Each row was made from one small tree. Brackets hold a mark, then the marks that hang from it, in alphabetical order. Every link used is in the known rows. Write each row's tree.
Known rows
(gumuk (gazu (kivi (limib (riror segid))))): [-0.23  1.98 -0.77  2.05  1.55 -2.56  0.75  1.52 -0.24 -0.47  0.60  1.89
  0.29 -0.90 -1.70  1.97  0.90 -1.32 -0.56  0.74  0.45  0.17  0.04  0.23
  0.29 -0.48  0.48  0.23  1.95 -1.35 -1.05 -0.25]
(sepoz (riror limib)): [-2.10 -1.32 -0.08 -1.38 -0.82 -2.02  0.31  0.65  0.70 -0.54  0.91  0.82
 -0.23  1.73  0.03  0.01 -0.36  0.26  0.21  1.46 -0.46  0.87  0.71 -0.93
  0.27 -0.17  1.13  2.01  0.93 -2.19 -1.40  1.15]
(riror (limib kivi) segid sepoz): [-1.07 -2.44 -0.43 -0.49 -1.61 -6.91  1.84  1.42  2.50  0.49 -1.26 -0.36
 -0.93  1.11 -1.21 -0.14  3.98 -0.94 -2.44  1.35 -0.01  3.07 -1.33 -0.43
 -0.12  2.14 -1.23 -0.49  1.10 -2.68 -1.73  1.14]
(gazu gumuk (kivi (limib (riror sepoz)))): [-1.55  1.69 -2.81  0.77  2.25 -1.20  1.75  0.97 -1.50 -1.06 -0.05  1.69
  0.55 -1.73 -1.20  1.42  1.90 -2.81  1.64  1.97 -0.35  2.98  0.69  0.55
  0.82 -1.24 -0.01  0.28  0.93 -1.56  2.08  0.45]
(riror limib segid): [-0.66 -2.25  0.76  1.24 -1.09 -4.83  1.18  1.73  2.08  0.14 -0.21 -0.38
 -1.08  1.10 -0.83  0.11  1.70  0.38 -1.31  0.05 -0.53  0.17 -0.28 -0.12
  0.06  1.75 -0.50  0.16  0.95 -2.05 -0.85  0.52]
(gazu gumuk (kivi (limib (riror segid sepoz)))): [-1.64  1.46 -2.27  1.29  2.28 -2.14  1.83  1.39 -0.95 -0.79  0.17  1.55
  0.41 -1.60 -1.44  1.39  1.97 -2.59  1.20  1.76 -0.48  3.15  0.52  0.77
  0.78 -0.77 -0.32  0.01  0.95 -1.48  1.95  0.95]
(segid (sepoz (riror (limib (kivi (gazu gumuk)))))): [-1.55 -0.85 -1.01 -2.81  1.56 -0.30  2.07 -0.41 -0.93 -1.79  0.49 -0.95
 -0.90 -0.17 -0.53  1.89  0.21 -0.25  1.27  2.93  0.70  3.02 -1.12 -0.67
  0.09 -2.39  0.16  1.71  2.04 -1.59 -1.24  1.16]
(gazu gumuk): [-1.05  0.29 -0.89 -0.49  1.77  0.29  0.92  0.39 -2.29 -0.62  0.57 -0.52
  0.74 -0.21  0.42  1.05  0.16 -1.32  1.66  0.24 -0.35  0.91  1.03  0.46
 -0.37 -0.86  0.00 -0.30 -0.50 -1.16  0.15  0.61]
(kasat (gazu (kivi (limib (riror sepoz)))) gumuk): [ 0.87  2.48 -0.67  0.27  1.80 -1.46  2.08  0.80 -0.32  0.90  2.56  3.72
  2.66 -1.34 -1.62  3.90 -0.19 -2.22  2.37  1.52  1.00  0.06  1.78 -1.46
 -0.55 -4.22 -0.78  1.45  4.46 -0.80 -0.44 -2.04]
(kasat gumuk): [ 0.69  0.56  0.57 -0.95  0.76  0.03  0.69 -0.22  0.19  0.43  0.99  0.07
  1.83  0.36 -0.37  1.93 -1.15 -0.63  1.24  0.12 -0.08  0.00  0.86 -0.85
 -0.28 -1.64 -0.40  1.38  2.31  0.08 -0.13 -0.53]
(gumuk (gazu (kivi (limib riror)))): [-0.06  2.30 -1.28  1.55  1.52 -1.58  0.88  1.14 -0.66 -0.69  0.54  2.00
  0.31 -1.03 -1.50  1.92  0.80 -1.59 -0.07  0.95  0.40  0.11  0.43  0.02
  0.28 -0.89  0.81  0.69  1.96 -1.48 -0.92 -0.77]
(gazu gumuk (kivi (limib riror))): [-1.10  1.76 -2.77  1.34  2.47 -0.74  1.72  1.02 -2.01 -1.12  0.37  1.60
  0.99 -1.57 -0.99  1.40  1.27 -2.68  1.83  1.79 -0.67  2.34  0.84  0.64
  1.02 -1.45  0.57  0.79  1.61 -1.15  2.35  0.56]
(segid (sepoz (riror (limib (kivi gazu))))): [-1.06 -0.93 -0.60 -2.72  0.96 -0.38  1.76 -0.44  0.05 -1.55  0.31 -0.80
 -1.01  0.02 -0.80  1.46  0.14  0.35  0.74  2.83  0.95  2.82 -1.33 -0.91
  0.20 -1.96  0.25  1.73  2.17 -1.01 -1.33  0.90]
(riror limib segid sepoz): [-1.61 -2.29  0.78 -0.29 -1.60 -6.18  1.42  1.77  3.12  0.58 -0.90  0.34
 -2.33  0.82 -1.66  0.03  3.43 -0.35 -1.60  0.82  0.02  1.34 -0.79 -0.43
 -0.69  2.18 -1.77 -1.39 -0.58 -3.20 -1.86  0.03]
(kivi gazu limib): [ 0.19  0.72 -0.67  1.27  0.83  0.49 -0.49  0.95 -0.40  0.89  1.11  2.25
 -2.62 -0.47 -1.27 -0.32  0.87  0.28  0.76 -0.48  1.81  0.79  1.12 -0.69
 -0.39 -0.34  1.09  1.42  0.93  1.09  2.25 -1.76]
(kasat (gazu gumuk (kivi limib))): [ 0.29  2.28 -1.82  1.66  2.43 -1.03  1.79  1.93 -2.72  0.18  2.22  2.43
  0.84 -1.79 -0.21  2.45  0.47 -2.52  2.04  1.23 -0.01  0.68  1.73 -0.18
 -0.57 -3.63  0.31  0.38  1.90 -1.27  0.44 -0.92]
(sepoz (riror limib segid)): [-2.65 -1.91  0.80 -0.41 -0.96 -3.98  0.25  1.35  2.01  0.13  0.90  0.54
 -0.53  1.93 -0.57  0.17 -0.14  0.76 -0.70  0.96 -0.19  1.23  0.22 -0.19
  0.26  1.02  0.60  1.15  0.90 -1.85 -1.63  2.05]
(riror segid): [-0.54 -1.05  1.22  1.32 -0.15 -2.88 -0.20  1.03  1.70  0.82  0.22 -0.69
 -0.31  0.30 -0.68  0.07  0.18  0.59 -1.35 -0.69  0.45  0.50 -0.58  0.87
 -0.11  1.56 -0.77 -1.10 -0.17  0.58 -0.02  1.29]
(sepoz (riror (limib (kivi (gazu gumuk))) segid)): [-2.37 -1.72 -0.42 -0.51 -0.14 -4.08  0.91  1.34  0.60  0.22  1.31 -0.63
  0.71  1.98 -0.18  0.71  0.15 -0.03 -0.52  1.34  0.60  2.58  0.50 -0.21
  0.14  0.24  1.21  1.70  1.44 -1.76 -1.39  2.63]
(riror (limib (kivi gazu)) segid sepoz): [-0.94 -2.10 -0.55 -0.20 -1.33 -6.69  1.90  1.55  2.14  0.95 -0.80 -1.05
 -0.77  0.86 -1.51  0.19  3.90 -0.78 -1.86  1.14  1.08  2.87 -1.00 -0.52
 -0.70  1.77 -0.80 -0.43  0.49 -2.48 -1.75  0.59]

Write each row's tree
[-0.22  1.78 -0.82  1.32  1.94 -2.16  1.22  1.14 -0.26 -0.91  0.37  1.73
 -0.30 -1.30 -1.87  2.44  0.93 -1.39 -0.32  1.24  0.67  0.72 -0.47  0.19
  0.35 -0.81 -0.03  0.18  2.50 -1.18 -0.99 -0.32]  (gumuk (gazu (kivi (limib (riror (segid sepoz))))))
[ 0.75  2.35 -0.14  0.11  1.58 -0.87  1.39  0.73 -1.11  0.14  1.06  0.05
  2.31 -0.49 -0.68  3.31 -0.76 -1.80  1.15  0.76 -0.18  0.08  1.02 -0.70
 -0.57 -2.60  0.35  1.39  2.77 -1.24 -1.18 -0.56]  (kasat (gumuk (gazu kivi)))
[-0.85 -2.49  0.67 -0.18 -0.16 -4.03  2.04  0.98  1.88 -1.05 -0.48 -0.77
 -2.22  0.26 -1.30  1.05  1.95  0.40 -0.97  1.29 -0.15  1.16 -1.58 -0.10
  0.14  0.79 -1.32  0.14  1.81 -1.90 -1.15  0.45]  (riror limib (segid sepoz))
[-0.72 -1.52 -0.77 -1.40 -0.01 -4.37  0.95 -1.36  2.49 -0.01 -0.50  0.45
  3.66  0.69 -1.55  0.74  1.83 -0.47 -1.94  0.92  2.60  1.86 -1.73  0.07
  0.99  2.15 -1.30 -0.48  1.87  0.43 -1.34  2.07]  (limib kivi (riror segid sepoz))
[-1.25  1.34 -2.41  1.24  2.85 -1.29  2.07  1.06 -1.43 -1.45  0.13  1.23
  0.23 -1.92 -1.42  1.87  1.50 -2.28  1.44  2.11 -0.39  3.13  0.06  0.82
  1.03 -1.44 -0.21  0.50  1.99 -0.89  2.13  1.12]  (gazu gumuk (kivi (limib (riror (segid sepoz)))))
[-0.05 -2.60 -0.32 -0.19 -0.20 -4.76  2.49  0.71  1.51 -0.95 -0.93 -1.22
 -0.80  0.53 -0.81  0.98  2.33 -0.20 -2.10  1.87 -0.24  2.69 -2.16 -0.08
  0.85  0.45 -0.96  0.95  3.36 -1.40 -0.98  1.66]  (riror (limib kivi) (segid sepoz))
[-0.40 -0.10 -0.06  1.38  1.00 -1.19 -0.36  0.33  1.38  0.58  1.60  2.93
 -0.77  0.05 -2.52  0.38  0.64  0.84  0.48 -0.68  3.45 -0.05  0.60 -0.55
  0.06  1.14  0.22  1.07  1.30  1.39  1.61 -1.25]  (kivi gazu (limib (riror segid)))
[-0.61  1.95 -0.82  1.46  1.39 -3.05  0.91  1.40  0.13 -0.17  0.30  2.19
 -0.16 -1.01 -1.93  1.95  1.39 -1.64 -0.69  1.03  0.66  0.64 -0.01  0.00
  0.09 -0.18  0.08 -0.08  1.45 -1.67 -1.39 -0.48]  (gumuk (gazu (kivi (limib (riror segid sepoz)))))
[ 0.04 -0.23 -1.87 -1.85  0.45 -2.04  1.23 -1.81  0.64  0.02  0.05 -0.13
  4.14  0.26 -1.43  1.05  1.59 -0.69 -0.01  0.96  3.84  1.39 -0.85 -0.73
  0.01  0.59 -0.13  0.49  1.28  0.26 -1.31  0.50]  (limib (kivi gazu) (riror sepoz))
[ 0.27  1.69  0.06 -0.12  2.21 -1.53  1.80  0.42  0.33 -0.42  1.27  1.25
  1.63 -0.74 -1.94  3.96 -0.45 -1.48  0.99  1.20  0.69  0.64  0.26 -0.60
  0.08 -2.18 -0.57  1.46  4.14 -0.74 -0.87 -0.58]  (kasat (gumuk (gazu (kivi (limib (riror (segid sepoz)))))))
[ 1.28  2.42 -0.64  0.79  2.08 -1.19  1.91  0.91 -0.64  0.82  2.82  3.49
  3.10 -1.15 -1.26  3.92 -0.88 -2.20  2.23  1.20  0.77 -0.53  1.83 -1.43
 -0.26 -4.41 -0.35  2.03  4.87 -0.30  0.00 -1.91]  (kasat (gazu (kivi (limib riror))) gumuk)
[ 0.78  2.25 -0.22  0.34  1.77 -0.93  1.25  0.97 -0.72  0.14  1.20  1.33
  1.42 -0.55 -1.08  3.05 -0.57 -1.92  0.98  0.83 -0.28  0.43  1.12 -0.91
 -0.18 -2.56  0.22  1.58  3.40 -0.90 -0.36 -0.99]  (kasat (gumuk (gazu (kivi limib))))
[-0.40  2.19 -1.19  1.16  1.50 -2.13  1.05  1.15 -0.42 -0.50  0.27  2.27
  0.02 -1.13 -1.77  1.92  1.31 -1.77 -0.13  1.21  0.57  0.49  0.33 -0.13
 -0.03 -0.86  0.47  0.24  1.37 -1.84 -1.16 -1.03]  (gumuk (gazu (kivi (limib (riror sepoz)))))
[-0.29 -1.04 -1.67 -1.59 -1.10 -3.86  2.15  0.54  0.45  0.23 -0.97 -0.47
 -0.48  0.56 -0.72  0.04  3.74 -1.33 -0.60  1.81  0.76  2.43 -0.29 -1.42
 -0.70  0.11 -0.02  0.78  0.64 -2.95 -1.57 -0.51]  (riror (limib (kivi gazu)) sepoz)
[-0.35 -1.46 -1.47 -1.95 -1.47 -4.05  2.12  0.34  1.00 -0.19 -1.41  0.23
 -0.47  0.66 -0.53 -0.16  3.97 -1.58 -1.20  1.98 -0.21  2.31 -0.78 -1.27
  0.07  0.58 -0.43  0.54  1.14 -3.02 -1.60 -0.25]  (riror (limib kivi) sepoz)
[-0.62 -1.04 -2.01 -1.68 -0.58 -3.71  2.44  0.59 -0.39  0.04 -0.78 -0.63
 -0.13  0.39 -0.52  0.42  3.76 -1.67 -0.18  1.82  0.62  2.75 -0.11 -1.18
 -0.78 -0.16  0.11  0.53  0.39 -3.52 -1.56 -0.40]  (riror (limib (kivi (gazu gumuk))) sepoz)
[ 0.38 -1.00 -2.05 -0.17 -0.11 -2.33  2.24  0.49 -1.53 -0.32 -0.09 -1.15
  0.94  0.84  0.24  0.51  2.10 -1.11  0.11  1.08  0.11  1.32  0.27 -0.78
 -0.01 -0.60  1.36  2.04  2.04 -2.24 -0.65  0.18]  (riror (limib (kivi (gazu gumuk))))
[ 0.07 -0.08 -2.30 -1.04  1.62 -0.87  1.62 -1.66 -1.33 -0.62  0.86 -0.60
  5.25  0.36 -0.62  1.65  0.33 -0.84  0.94  0.51  3.31  0.94  0.00 -0.29
  0.43 -0.17  0.63  1.45  1.98  0.43 -0.37  1.19]  (limib (kivi (gazu gumuk)) riror)
[-1.32  1.49 -2.41  1.88  2.29 -1.71  1.68  1.31 -1.34 -0.96  0.46  1.44
  0.86 -1.37 -1.24  1.48  1.43 -2.51  1.31  1.61 -0.59  2.65  0.62  1.01
  0.94 -0.93  0.14  0.37  1.60 -0.90  2.32  1.11]  (gazu gumuk (kivi (limib (riror segid))))
[-0.15  0.38 -0.68  0.72  1.12  0.16  0.00 -0.12  0.70  0.21  1.40  3.08
 -0.72 -0.16 -2.17  0.33  0.64  0.56  1.23 -0.30  3.29 -0.34  0.99 -0.92
  0.12  0.37  0.56  1.41  1.40  1.13  1.85 -1.88]  (kivi gazu (limib riror))
[ 0.12  2.39 -1.20  1.86  1.49 -1.39  0.76  1.60 -1.38 -0.41  0.32  1.66
 -0.63 -1.08 -1.03  1.69  0.87 -1.76 -0.33  0.92 -0.50  0.54  0.44  0.06
  0.10 -1.23  1.07  0.59  1.85 -1.49 -0.70 -0.54]  (gumuk (gazu (kivi limib)))
[-1.65 -1.09 -0.01 -2.81  0.75 -0.27  1.53 -0.46  0.71 -1.95  0.14 -0.04
 -1.87 -0.09 -0.87  1.40  0.08  0.43  0.76  2.77  0.18  2.10 -1.24 -0.69
  0.39 -1.69 -0.44  1.31  1.85 -1.47 -1.29  0.60]  (segid (sepoz (riror limib)))
[ 0.61  0.47 -2.24 -0.04  1.10 -0.49  1.06 -0.05 -2.73  0.46  0.53 -2.10
  2.42  0.11  0.64  0.70  0.70 -1.18  0.36  0.59  1.34  2.61  0.19  0.18
 -0.38 -1.10  1.35  1.15  1.33  0.40  0.33  1.34]  (limib (kivi (gazu gumuk)))
[-0.29 -2.15 -0.75 -0.09  0.68 -4.25  2.79  0.96  0.08 -0.72 -0.23 -2.30
 -0.56  0.33 -0.87  1.55  2.31 -0.41 -0.74  1.68  0.70  2.91 -1.47  0.02
  0.03 -0.12 -0.41  0.93  2.58 -1.66 -0.97  1.36]  (riror (limib (kivi (gazu gumuk))) (segid sepoz))
[-1.13 -0.06 -0.72  0.36  2.73 -0.65  0.82  0.33 -0.27 -0.42  1.88  2.23
 -0.81 -0.58 -2.47  1.53  0.89  0.12  1.94  0.01  3.32  1.29  0.78 -0.18
 -0.21  0.13 -0.11  0.75  1.36  0.53  1.63 -0.85]  (kivi (gazu gumuk) (limib (riror (segid sepoz))))
[-0.99 -0.25 -0.17  0.63  0.76 -1.82 -0.10  0.38  2.06  0.75  1.24  3.20
 -1.43 -0.19 -2.94  0.37  1.47  0.56  0.43 -0.26  3.70  0.68  0.42 -0.58
 -0.33  1.53 -0.48  0.36  0.67  0.71  1.19 -1.37]  (kivi gazu (limib (riror segid sepoz)))
[-1.16 -1.98 -0.74 -0.37 -0.82 -6.48  2.11  1.60  1.31  0.73 -0.62 -1.29
 -0.51  0.68 -1.24  0.62  3.88 -1.03 -1.25  1.34  0.99  3.25 -0.61 -0.34
 -0.90  1.43 -0.76 -0.50  0.40 -2.95 -1.70  1.05]  (riror (limib (kivi (gazu gumuk))) segid sepoz)
[-0.49  1.51 -1.87  1.27  0.61 -1.47  0.85  0.57  0.83 -0.34 -0.54  2.39
 -0.02 -1.54 -1.70  0.28  1.87 -1.63  0.03  1.73 -0.29  1.79 -0.36  0.15
  1.28 -0.52 -0.11  0.58  1.67 -0.40  1.90  0.01]  (gazu (kivi (limib (riror sepoz))))
[ 0.80  2.01 -0.25  0.68  1.81 -2.66  2.03  1.29  0.28  1.19  2.75  3.49
  2.50 -1.23 -1.80  3.93 -0.07 -2.09  1.81  1.31  1.18  0.19  1.54 -1.22
 -0.55 -3.74 -1.07  1.01  4.25 -0.60 -0.47 -1.72]  (kasat (gazu (kivi (limib (riror segid sepoz)))) gumuk)
[-0.91 -0.84 -1.42 -1.07  1.24 -3.82  1.53 -0.93  0.62  0.32  0.56 -0.79
  3.97  0.39 -1.68  1.69  1.70 -0.80 -0.23  0.57  3.97  2.37 -0.67  0.03
 -0.23  1.31 -0.75 -0.32  0.82 -0.11 -1.30  1.71]  (limib (kivi (gazu gumuk)) (riror segid sepoz))
[-0.40 -0.86 -1.01 -0.86  0.36 -4.09  1.11 -1.15  1.92  0.55  0.16 -0.44
  3.69  0.43 -1.88  1.13  1.62 -0.11 -0.99  0.50  4.13  1.80 -1.18 -0.24
  0.03  1.78 -0.87 -0.23  1.26  0.47 -1.43  1.43]  (limib (kivi gazu) (riror segid sepoz))
